Each row was made from one walk, in order. Every step used is in the known rows, and no mark comes twice. Write each row's walk.
In the rows, zero is written as 128.
Known rows:
U/D/N/Q/P: [145 146 144  57 197 146 164  71 158  86 100 119 180 116 159 136 112 106
 118 150 103 144 119]
E/D/N/Q/P: [165 138 140  51 183 127 193  99 172  69  97 112 171 134 180 146 102 105
 120 146 115 139 105]
V/D/E/Q: [131 107 145 168 108 115  98 205 139 180 142 112  84 181  85  85 198 155
 134 145 124 118 125]
J/U: [117 108  95 128  93 130 151 138 122 110 148 123 125 142 157 166 144 133
 114 129 143 154  90]
L/J: [163 110 109 119 197 127 140 126  86 108 152 113 141 134 100 132 111 134
  90 150 194 145 123]
N/D/E: [162  90 168 143  87 153 121 166  82 165 134 181 118 203 130  41  87 203
 116 123 111  88 172]
G/J/U/D: [ 84 171 119 158 128 130 110  81 148 154 145  94 157  59 108 141 141 132
 116  97 144 173 129]
L/J/U/D/E/Q: [ 97 113 118 171 113 119 103 136  93 171 136 115 125 143  75  81 203 146
 139 145 123 130 121]
L/J/U/E/D/N: [135 153 126  84 152 136 181  91 118 147 104 117 183 120 115 147  99  88
 149 119 143 145 100]
N/Q/P: [160 126 131  71 181 127 175 104 158  64 115 120 149 141 179 147 121 130
  95 148 121 148 112]
E/D/N: [190 124 125 107 155 146 174 159 156 136 104 121 164 142 130 120  88  99
 151 142 145 118 109]
L/J/U/E/D: [107 159  90 116 139  92 196  90 120 140 140  90 146 114 144 165 127 111
 111  87 178 188  81]
J/U/D/E/Q: [102 109 118 181  97 126 102 151 105 178 133 123 115 151  85  79 209 152
 144 144 109 127 121]
G/J/U/L: [109 149 116 108  91 132 171 105 110  73 131 144 103 120 132 147 159 144
 138  81 184 125 120]
N/D/E/Q: [123  88 149 178  96 134 103 187  91 174 131 154  90 188  92  71 162 187
 138 161 114  89 138]
V/D/E/Q/P: [149 113 156 129 126 119 128  98 196 101 121 115 114 150 137  89 180 115
 134 134 108 141  92]
Q/N: [174 113 102 153 118 123 101 132 172  71 128 139 110  87 157 149 108  75
 139 121 116 119 139]
Q/N/D: [118 116 156 143 118 146  87 126 129 115 142 165  96 107 156 136  43 135
 131 141 124  86 159]
E/D/N/Q: [151 142 123  58 189 127 190 205 108 134 106 108 165 159 147 167  85 137
 113 162 135 115 145]
G/J/U: [124 140 131 146  65 108 151 143 161 100 131 111 131 116 138 176 130 154
 113  96 145 149 112]
J/U/D/E: [132 119 122 146  91 139 119 111 100 169 136 139 154 150 121  52 154 153
 123  98 105 144 148]
E/D: [181 121  90 145 151 104 187 182 169 122 144  94 122 142 162 128 109 125
 114 121 187 152  93]
V/D: [135 144 149 117 167 122 105 190 191 165 176  78  89 140 121 146 127 123
  97 124 172 157 120]
N/D/E/Q/P: [146 101 159 137 117 133 131  87 162  98 114 145 119 155 141  79 157 139
 138 145 100 121 101]
G/J/U/D/N/Q: [105 171 142  66 174 136 152 156 104 148 105 106 183 114 119 174  98 145
 114 146 114 126 165]
J/U/E: [ 83 148 105 120 112 138 148  63  71 163 136 146 139 126 118 170 161 142
 104  95 124 184 109]
V/N/Q/P: [158 137 124  68 198 114 160  90 173  49 118 118 127 133 181 151 127 117
  89 137 152 146  89]
U/J: [158 128 118 115 180 158 125 117 105 147 111 130 157 153  98 136  89 146
 115 113 130 130 138]

Which walk is each row?
[ 57 131 155 148  93 134  81  97 110 135 137 159  91  95 137 159  87 129
 147 136 108  97 141] => J/U/E/Q/N/D
[112 148 128  97 168 168 121  72 110 156 117 119 195  89  93 126 112  88
 149 143 127 139 122] => L/J/U/D/N
[ 96 113 156 160 111 138  75 137 129 125 139 157  83 105 138 138  74 135
 145 155 119  78 150] => E/Q/N/D
[156 103 115 177  82 108  84 149 161  95 116 141  96 111 129 114 157  88
 163 128  87  99 141] => D/E/Q/N
[150 131 130  58 190 147 166 199  86 136 107 129 163 166 131 163  93 153
 107 175 118 108 160] => D/N/Q
[158 140 166  88 167 160 116 165 171 166 127 111 141 140 103 132 101  98
 140 144 133 122 127] => V/D/N
[103 127  92  95 109 148 172 102  81  80 143 153 101 138 143 140 169 130
 140 104 183 128 103] => J/U/L
[160  96 165 145  71 140 102 145 105 137 126 182 113 170 144  54  77 165
 135 111  93  80 180] => Q/N/D/E
[144 150  95 135 152 106 188 121 133 156 136 106 133 128 140 140 127 126
 109  93 169 177  98] => U/E/D
[105 117  97 107 124 116 154 108  95  96 155 106 142 127 137 172 131 121
 106 132 171 160  89] => L/J/U
[144 110 103 177 110 111  85 146 171  85 123 128  91  86 130 153 152  75
 157 144 108 108 125] => E/Q/N
[135 118 114 181  95 112  71 125 161 111 119 132 107  86 120 108 161  80
 165 124  86 109 145] => U/D/E/Q/N
[100 124 111 172 142 133 116 132  87 182 130 135 102 142  67 139 207 154
 123 149 127 148 111] => U/E/Q
[ 51 135 155 138 109 128  81  81  98 129 139 150  99  86 128 162  81 123
 143 138 121 100 141] => L/J/U/E/Q/N/D
[135 135 139 156  79 128 119 114 119 164 128 134 157 137 111  57 146 163
 124  82 106 141 159] => G/J/U/D/E
[106 163 122  35 186 117 197 148  77 138 106 100 181 140 136 191  92 126
 112 144 137 137 134] => L/J/U/E/D/N/Q
[118 136 127 183  62  96  76 116 178 100 112 121 112  69 121 128 159  83
 169 102  83 112 144] => G/J/U/D/E/Q/N
[139 140  99  82 210 107 144 192 109 105 137 117 102 156 148 175 122 157
  69 149 188 126 122] => V/N/Q
[163 114 127 157 122 146 112 128 101 177 135 147 150 156 106  30 146 162
 117 106 111 136 165] => U/D/E
[141 118 129 167  87 100  74 155 183 108 126 121  87 105 127 124 155  76
 162 122  93 106 140] => V/D/E/Q/N
[ 61 147 172 156  79 124  80  98 130 131 128 153  95  82 127 165  80 140
 146 121 109  94 152] => G/J/U/E/Q/N/D
[125 123 123 137 106 133 120  97  86 162 139 131 163 143 110  56 148 146
 119  99 119 147 147] => L/J/U/D/E
[ 78 127 158 154 114 140  76 107 112 141 135 164  88 100 127 145  82 136
 143 141 111  90 152] => U/E/Q/N/D
[115 121 110 173  74 108  77 113 160 105 120 127 110  82 130 123 166  72
 170 118  83 114 132] => J/U/D/E/Q/N
